Every row comes from one small tree of marks. Brackets hold a mark, then the marks that hang from it, in the order of their numbers. Every link used is in the known rows. Which tree was each row made from?
Known rows
[q813 [q863 q722]]: .02, .10, -.09, -.14, -.10, -.15, -.14, .09, -.09, -.15, .02, .09, .19, .08, .02, -.06, -.04, -.08, -.04, -.18, .25, .03, .02, -.07, -.06
[q100 [q45 q863] q703]: .20, .32, .10, .22, .20, .15, .43, -.07, -.15, .22, -.12, -.05, .02, -.07, -.03, .13, -.15, -.03, -.03, .00, -.09, .06, -.10, .20, -.03
[q45 [q863 q722 [q772 q590] q813]]: -.16, -.42, .40, .22, -.02, .03, -.01, .08, -.03, .11, -.09, .01, .01, .00, -.19, -.04, .28, .05, .10, .19, -.11, .01, -.01, .13, -.17
[q863 [q772 q590]]: .18, .24, .00, -.04, .17, .18, .12, -.03, -.16, .09, -.06, -.06, -.13, .12, .06, -.03, .02, .04, .01, .02, -.29, .03, .06, .12, -.09
[q45 [q863 [q722 q632] q813]]: -.14, -.37, .05, .52, .04, -.12, -.09, -.03, -.03, -.02, -.37, .06, .07, -.07, -.12, -.04, .17, .05, -.06, .05, .39, -.07, -.06, -.19, .09
[q462 q703 q772]: .08, .27, -.23, .03, .13, .06, -.04, -.26, .26, -.08, -.10, -.06, .02, -.11, .06, -.13, .03, .03, -.07, -.01, -.32, -.13, -.07, .14, .01
[q722 [q632 q208]]: .11, .31, -.29, .04, .05, .00, .03, -.08, -.10, -.04, -.24, -.11, .15, .11, .12, .00, -.09, .16, -.12, -.11, .02, -.10, .01, -.15, .23
[q722 q632]: .18, .30, -.35, .19, .24, .03, .03, -.15, -.15, -.04, -.32, -.01, -.04, .05, .14, -.02, -.09, .03, -.15, -.12, .20, -.07, .01, -.19, .19
[q863 q45 [q722 [q632 q208]] q813]: -.15, -.29, .06, .21, -.39, -.09, -.10, .02, .05, .05, -.08, -.08, .25, -.02, .04, .24, .04, .29, .06, .06, .10, -.02, -.03, -.22, .08
[q813 q462 [q863 q45 q772]]: -.04, -.04, -.13, -.53, -.07, -.09, -.04, .12, -.05, -.14, .57, .10, -.01, .00, .07, -.03, -.22, -.21, .05, -.19, .18, .10, .08, -.01, -.01
[q632 q208 q790]: .11, .09, -.27, -.18, -.36, .05, .04, .08, -.10, -.20, -.42, -.21, .19, .16, .14, -.10, .03, .26, .00, -.08, -.23, -.06, -.04, .14, -.07
[q100 q45 q703]: .28, .56, .07, .23, .15, .19, .33, -.08, -.11, .22, -.05, -.10, .03, -.02, .09, .19, -.21, .08, -.05, -.01, -.17, .08, -.06, .18, -.03
[q462 q772]: .28, .17, -.32, .02, .07, .07, .00, .00, .01, -.15, -.11, -.06, .01, -.05, .09, -.15, .04, -.03, -.01, -.04, -.36, -.07, -.05, .01, .05
[q722 q632 q863]: .18, .39, -.18, .05, .24, -.05, .00, -.08, -.11, .02, -.24, .06, -.15, .11, .06, .05, -.08, -.14, -.21, -.09, .19, -.08, .03, -.28, .20
[q632 q208]: .15, .22, -.34, -.04, -.11, .00, .06, -.01, -.13, -.13, -.14, -.15, .23, .13, .10, -.07, -.07, .18, -.06, -.14, -.18, -.04, -.01, .02, .03
[q100 q45]: .20, .43, -.28, .16, .10, .12, .20, .01, -.22, .13, -.36, -.01, .02, .03, .06, .07, -.13, .01, -.05, -.07, -.08, .06, -.07, -.01, .00
[q863 q45]: .20, .04, -.39, .04, -.08, .09, .18, -.07, -.24, -.02, -.12, -.03, -.06, .02, .15, .12, -.12, .05, .05, -.15, -.05, .07, -.03, -.12, -.08
[q632 q790]: .19, .08, -.30, -.02, -.14, .07, .07, -.01, -.16, -.15, -.53, -.12, -.02, .10, .16, -.11, .04, .11, -.02, -.09, -.02, -.01, -.05, .08, -.13
[q462 q703 [q772 q590]]: .14, .38, -.05, -.03, .19, .21, -.01, -.26, .22, .18, -.23, -.13, -.05, .00, .06, -.05, .10, .08, -.01, .00, -.43, -.05, .02, .31, .04
[q863 q45 [q772 q590] [q813 q462]]: -.03, -.24, .11, -.02, -.13, .10, .02, .03, -.02, .17, .18, -.06, -.10, .04, .04, .03, .06, .07, .13, .01, -.07, .18, .10, .18, -.04
[q45 [q863 q722 q772 [q813 q462]]]: -.32, -.59, .13, .08, .01, -.19, -.12, .11, .11, -.20, .27, .13, .06, -.14, -.22, -.23, .10, -.01, .08, .09, .25, -.01, -.01, .02, -.04
[q722 [q632 q208 q790]]: .10, .18, -.24, -.12, -.23, .03, .00, .01, -.05, -.11, -.47, -.22, .12, .16, .17, -.04, .00, .23, -.06, -.05, .00, -.11, -.01, .01, .13
[q100 [q45 [q863 q722 q772]]]: -.14, -.07, .14, -.06, .11, .02, .23, .16, -.10, .08, -.03, .12, .01, -.15, -.21, .08, -.08, -.11, .13, .22, -.11, -.01, -.11, -.09, -.13
[q863 q45 q722 q772 [q813 q462]]: -.25, -.53, .09, -.04, -.23, -.12, -.10, .13, .12, -.10, .44, .08, .04, -.15, -.05, .05, -.01, .10, .18, .08, .14, .10, .02, -.08, -.08
[q772 q590]: .28, .29, -.24, .07, .13, .20, .13, -.09, -.25, .15, -.37, -.10, -.05, .19, .12, -.02, .02, .08, -.03, -.13, -.11, .08, .06, .14, .00
[q863 q45 q772 q813]: .02, -.25, .07, .27, -.19, .03, .04, .00, -.04, -.03, .04, -.01, -.07, -.05, .05, .07, .05, .03, .05, .06, -.23, .05, -.05, -.09, -.24
[q45 [q863 q772 [q813 q462]]]: -.15, -.37, .01, .16, .07, -.12, -.04, .06, .02, -.18, .16, .06, -.02, -.07, -.14, -.30, .11, -.09, -.03, -.04, .14, -.01, .00, .08, -.01
[q863 q45 [q722 q632] q772]: -.08, -.20, .00, -.12, .06, .00, .08, .01, -.03, .02, .18, .09, -.11, -.14, .03, .25, -.16, .05, .13, .16, .08, -.04, -.01, -.39, -.01

Write each row's tree
-.03, .05, .27, -.03, .08, -.01, -.17, .07, .06, .12, .12, .02, -.17, .16, -.07, -.09, .13, -.12, -.06, .03, -.03, .08, .13, .17, .04 -> [q722 [q863 [q772 q590] [q813 q462]]]
.09, .26, .34, .08, .26, .15, .44, .01, -.07, .17, .22, -.01, -.10, -.13, -.10, .11, -.16, -.09, .01, .15, -.25, .01, -.09, .16, -.12 -> [q100 [q45 [q863 q772]] q703]
.08, -.16, .24, .19, -.17, .16, .05, .00, -.11, .22, -.05, -.09, -.13, .05, .05, .13, .14, .06, .10, .08, -.33, .13, .01, .10, -.21 -> [q863 q45 [q772 q590] q813]
.00, .19, .09, .25, -.12, -.12, -.20, -.01, .05, .02, -.21, -.07, .10, .15, -.01, .03, .10, .02, -.24, -.03, .03, -.09, .01, -.18, .20 -> [q722 [q632 q208] [q863 q813]]
-.14, -.23, .04, .03, .26, -.07, .07, .01, -.05, -.07, .03, .12, -.10, -.12, -.14, -.01, -.04, -.05, .04, .16, .16, -.15, -.03, -.29, .06 -> [q45 [q863 [q722 q632] q772]]
-.09, .06, .08, -.37, -.37, -.12, -.24, .16, .05, -.16, -.22, -.09, .30, .15, .07, .01, .01, .13, -.01, -.05, .27, -.09, .02, -.04, .08 -> [q813 [q863 [q722 [q632 q208 q790]]]]
-.19, .13, -.01, .12, .05, -.16, -.24, -.22, .29, -.03, -.03, .07, .00, .04, -.05, -.10, .04, -.07, -.22, -.10, .29, .00, .05, .13, .09 -> [q722 [q863 [q813 [q462 q703]]]]
-.25, -.22, -.14, .29, .10, -.11, -.10, -.25, .19, -.05, -.12, .02, .09, -.08, -.09, -.23, .12, .02, -.14, -.15, .36, -.02, -.02, .24, .06 -> [q45 [q863 [q813 [q462 q703]]]]
.11, .12, .33, .59, .02, .12, .27, -.06, -.05, .22, -.18, -.06, .04, -.08, -.08, .10, .05, .01, -.07, .03, -.07, .08, -.12, .25, -.09 -> [q100 [q45 [q863 q813]] q703]
-.10, .09, .17, -.19, .13, -.16, -.17, .08, .05, -.10, .29, .14, .04, .01, -.02, .00, -.11, -.15, -.05, .02, .28, -.09, .04, -.25, .04 -> [q813 [q863 [q722 q632] q772]]
-.07, .02, -.12, -.39, .07, -.19, -.32, .12, .23, -.17, .34, .10, .17, -.08, -.02, -.16, -.07, -.15, -.01, -.12, .36, -.05, .08, -.07, .37 -> [q813 [q462 q772] [q863 [q722 q632]]]
-.03, .20, -.34, -.20, .20, -.01, -.10, -.19, .37, -.15, .13, -.02, .04, -.14, .04, -.22, -.06, .04, -.04, -.09, -.06, -.08, .02, .23, .19 -> [q813 [q462 q703 q772]]
-.27, -.07, .09, .18, .10, -.09, -.15, -.22, .32, -.10, .19, .03, .02, -.07, -.03, -.19, .01, .06, -.11, .01, .11, -.04, .03, .19, -.01 -> [q863 q772 [q813 [q462 q703]]]
-.09, -.16, -.03, .17, .04, -.09, -.10, .04, .06, -.20, .21, .01, .00, -.02, .00, -.23, .04, .01, -.06, -.03, .07, .02, .04, .08, .01 -> [q863 q772 [q813 q462]]
-.02, .19, .28, .23, .26, .08, .34, -.05, -.02, .29, -.05, .03, .03, -.16, -.10, .28, -.18, .05, .00, .14, .20, -.01, -.08, -.03, .14 -> [q100 [q45 [q863 [q722 q632]]] q703]
-.10, -.13, .40, .34, .08, .04, -.14, -.02, .06, .20, -.10, -.01, -.06, .03, -.04, .08, .17, .14, .02, .24, .04, -.02, .04, -.04, .03 -> [q863 [q722 q632] [q772 q590] q813]
.00, -.36, -.18, .15, -.02, -.08, -.12, .05, .15, -.21, .00, -.02, .07, -.13, -.10, -.37, .21, -.10, -.01, -.10, -.04, -.03, -.04, .19, .17 -> [q45 [q863 [q813 [q462 q772]]]]
-.09, -.17, .15, -.37, -.19, -.10, -.03, .16, -.05, -.09, .47, .14, .04, -.04, .01, .15, -.14, -.14, .13, .00, .03, .04, -.01, -.18, -.22 -> [q813 [q863 q45 q722 q772]]
-.02, -.03, -.06, -.17, -.15, -.09, -.08, .04, -.07, .02, .05, .11, .08, .01, .08, .22, -.13, -.10, .03, -.14, .40, .03, .02, -.30, .08 -> [q813 [q863 q45 [q722 q632]]]
.15, .17, .15, -.31, .03, .16, .17, .04, -.17, .25, .09, .03, -.31, .12, .03, .24, -.05, -.15, .07, .07, -.35, .09, .07, -.08, -.13 -> [q722 [q863 q45 [q772 q590]]]
-.09, -.04, .10, .00, .04, -.15, -.19, .09, .12, -.12, .29, .09, -.11, .04, -.09, -.16, .04, -.17, -.11, .02, .08, .01, .06, -.02, .03 -> [q722 [q863 q772 [q813 q462]]]
-.09, -.15, .05, -.11, -.04, -.02, -.05, .07, .04, -.14, -.17, .01, -.10, -.05, .04, .02, -.01, .12, .09, .23, .08, -.13, -.03, -.16, -.05 -> [q863 [q722 [q632 q790]] q772]
.02, -.21, .28, .31, .06, .10, .05, .00, -.12, .10, -.17, -.06, -.10, .06, -.12, -.14, .26, -.04, -.01, .08, -.21, .02, -.01, .19, -.16 -> [q45 [q863 [q772 q590] q813]]
-.02, -.06, .31, -.45, -.18, .04, -.02, .15, -.09, .15, .32, .07, -.02, .09, .00, .22, -.06, -.09, .19, .01, -.04, .12, .07, .01, -.21 -> [q813 [q863 q45 q722 [q772 q590]]]
-.05, -.02, -.08, .09, .07, .04, .23, .08, -.19, .12, -.26, .08, .09, -.09, -.15, .10, -.05, -.04, .08, .06, .07, .03, -.11, -.06, -.05 -> [q100 [q45 [q863 q722]]]
-.06, .05, .04, .16, .08, .07, -.22, -.22, .41, .12, -.06, -.13, .04, -.04, .00, -.19, .21, .11, -.04, -.02, -.15, .01, .06, .46, .14 -> [q863 [q813 [q462 q703 [q772 q590]]]]
-.05, -.30, .10, .38, .02, -.04, .00, .01, -.06, -.13, -.09, .03, -.04, -.04, -.12, -.21, .18, -.08, -.05, .05, -.09, -.06, -.08, .00, -.18 -> [q45 [q863 q772 q813]]
.09, .31, -.12, -.27, -.20, -.03, -.06, .07, .00, -.06, -.42, -.13, .02, .21, .09, .04, .00, .06, -.12, .01, -.02, -.13, .01, -.10, .15 -> [q722 [q632 q208 q790] q863]
-.06, -.37, -.03, .32, -.33, -.03, -.05, .03, -.04, .01, -.07, .01, .11, -.05, .02, .17, .09, .15, .10, .02, .07, .09, -.07, -.13, -.16 -> [q863 q45 q722 q813]
.16, .07, -.13, -.56, -.14, .09, -.09, .10, .03, .09, .29, -.05, .02, .05, .11, -.02, .00, -.18, .13, -.25, -.07, .15, .12, .26, .15 -> [q813 [q462 [q772 q590]] [q863 q45]]
.20, .16, -.28, -.23, .15, .14, -.03, .01, .05, .04, .01, -.12, -.02, .03, .08, -.18, .03, .02, .07, -.13, -.22, .05, .10, .28, .24 -> [q813 [q462 [q772 q590]]]
-.08, .03, .15, -.29, -.04, -.16, -.13, .14, -.02, -.19, .36, .14, .11, .03, -.05, -.05, -.09, -.13, .01, -.01, .08, -.02, .01, -.10, -.15 -> [q813 [q863 q722 q772]]
.16, .23, -.21, -.04, .07, .01, .09, -.06, -.16, .12, -.12, .07, -.20, .05, .10, .26, -.11, -.16, -.09, -.09, .13, .01, .02, -.36, .14 -> [q722 q632 [q863 q45]]
-.29, -.07, -.08, -.44, -.14, -.17, -.12, -.11, .20, -.04, .37, .15, .19, -.06, .02, .12, -.21, -.02, .04, -.23, .51, .09, .07, .05, .02 -> [q813 [q462 q703] [q863 q45 q722]]
.16, .04, -.03, -.16, .02, .23, .23, -.02, -.20, .19, .06, -.07, -.20, .07, .10, .18, -.05, .02, .14, .02, -.33, .10, .04, .02, -.15 -> [q863 q45 [q772 q590]]
.08, .06, .01, -.32, -.14, -.04, .03, .09, -.16, -.09, .34, .06, -.03, .04, .07, .07, -.13, -.22, .03, -.14, -.05, .05, .01, -.10, -.21 -> [q813 [q863 q45 q772]]
.06, .15, .02, -.18, .13, .00, .08, .00, -.05, .08, .20, .11, -.31, -.01, .04, .23, -.15, -.21, -.04, .08, -.04, -.05, .02, -.40, .04 -> [q722 q632 [q863 q45 q772]]
.01, .34, .10, -.24, .10, -.09, -.01, .05, .04, -.05, .14, -.02, -.05, .11, -.03, .05, -.11, -.06, -.14, .10, -.17, -.16, .04, -.27, .18 -> [q722 [q632 q208] [q863 q772]]
-.03, -.06, .21, -.18, .01, .14, -.03, .06, .00, .12, -.31, -.07, -.15, .07, .05, .09, .08, .17, .13, .24, -.02, -.06, .05, .03, -.02 -> [q863 [q722 [q632 q790]] [q772 q590]]
-.07, -.19, .36, .26, -.08, .05, -.09, .05, .03, .12, -.05, -.03, .00, .06, -.07, .02, .19, .15, .09, .21, -.17, .04, .02, .10, -.19 -> [q863 q722 [q772 q590] q813]
-.07, -.35, -.22, .26, .00, -.10, -.05, .00, -.06, -.14, -.18, .01, .06, .00, -.08, -.29, .12, -.03, -.08, -.19, .32, .05, .00, .12, .09 -> [q45 [q863 [q813 q462]]]
-.13, -.20, -.11, .05, -.12, -.01, -.16, -.19, .42, -.01, .14, -.05, .04, -.20, .04, -.06, .08, .07, .03, -.05, -.11, .01, -.03, .22, .07 -> [q863 q45 [q813 [q462 q703 q772]]]
.03, .12, .25, .17, .14, .09, .35, .01, -.08, .20, .04, .02, .10, -.13, -.11, .21, -.13, .05, .08, .10, .02, .05, -.10, .13, -.08 -> [q100 [q45 [q863 q722]] q703]
-.12, -.29, .02, -.08, .13, -.07, .11, .08, -.08, -.16, .10, .11, -.01, -.10, -.15, -.07, -.02, -.04, .10, .14, -.01, -.08, -.06, -.13, -.14 -> [q45 [q863 q722 q772]]
.05, .00, -.07, .00, -.08, -.12, -.27, .10, .26, -.13, .10, .02, -.01, -.03, -.06, -.23, .16, -.18, -.09, -.04, -.13, .00, .02, .07, .18 -> [q722 [q863 [q813 [q462 q772]]]]
-.05, -.26, .00, -.14, -.09, .00, .12, .09, -.07, -.06, .25, .08, -.03, -.10, .02, .18, -.12, .07, .20, .12, -.13, .03, -.03, -.24, -.21 -> [q863 q45 q722 q772]
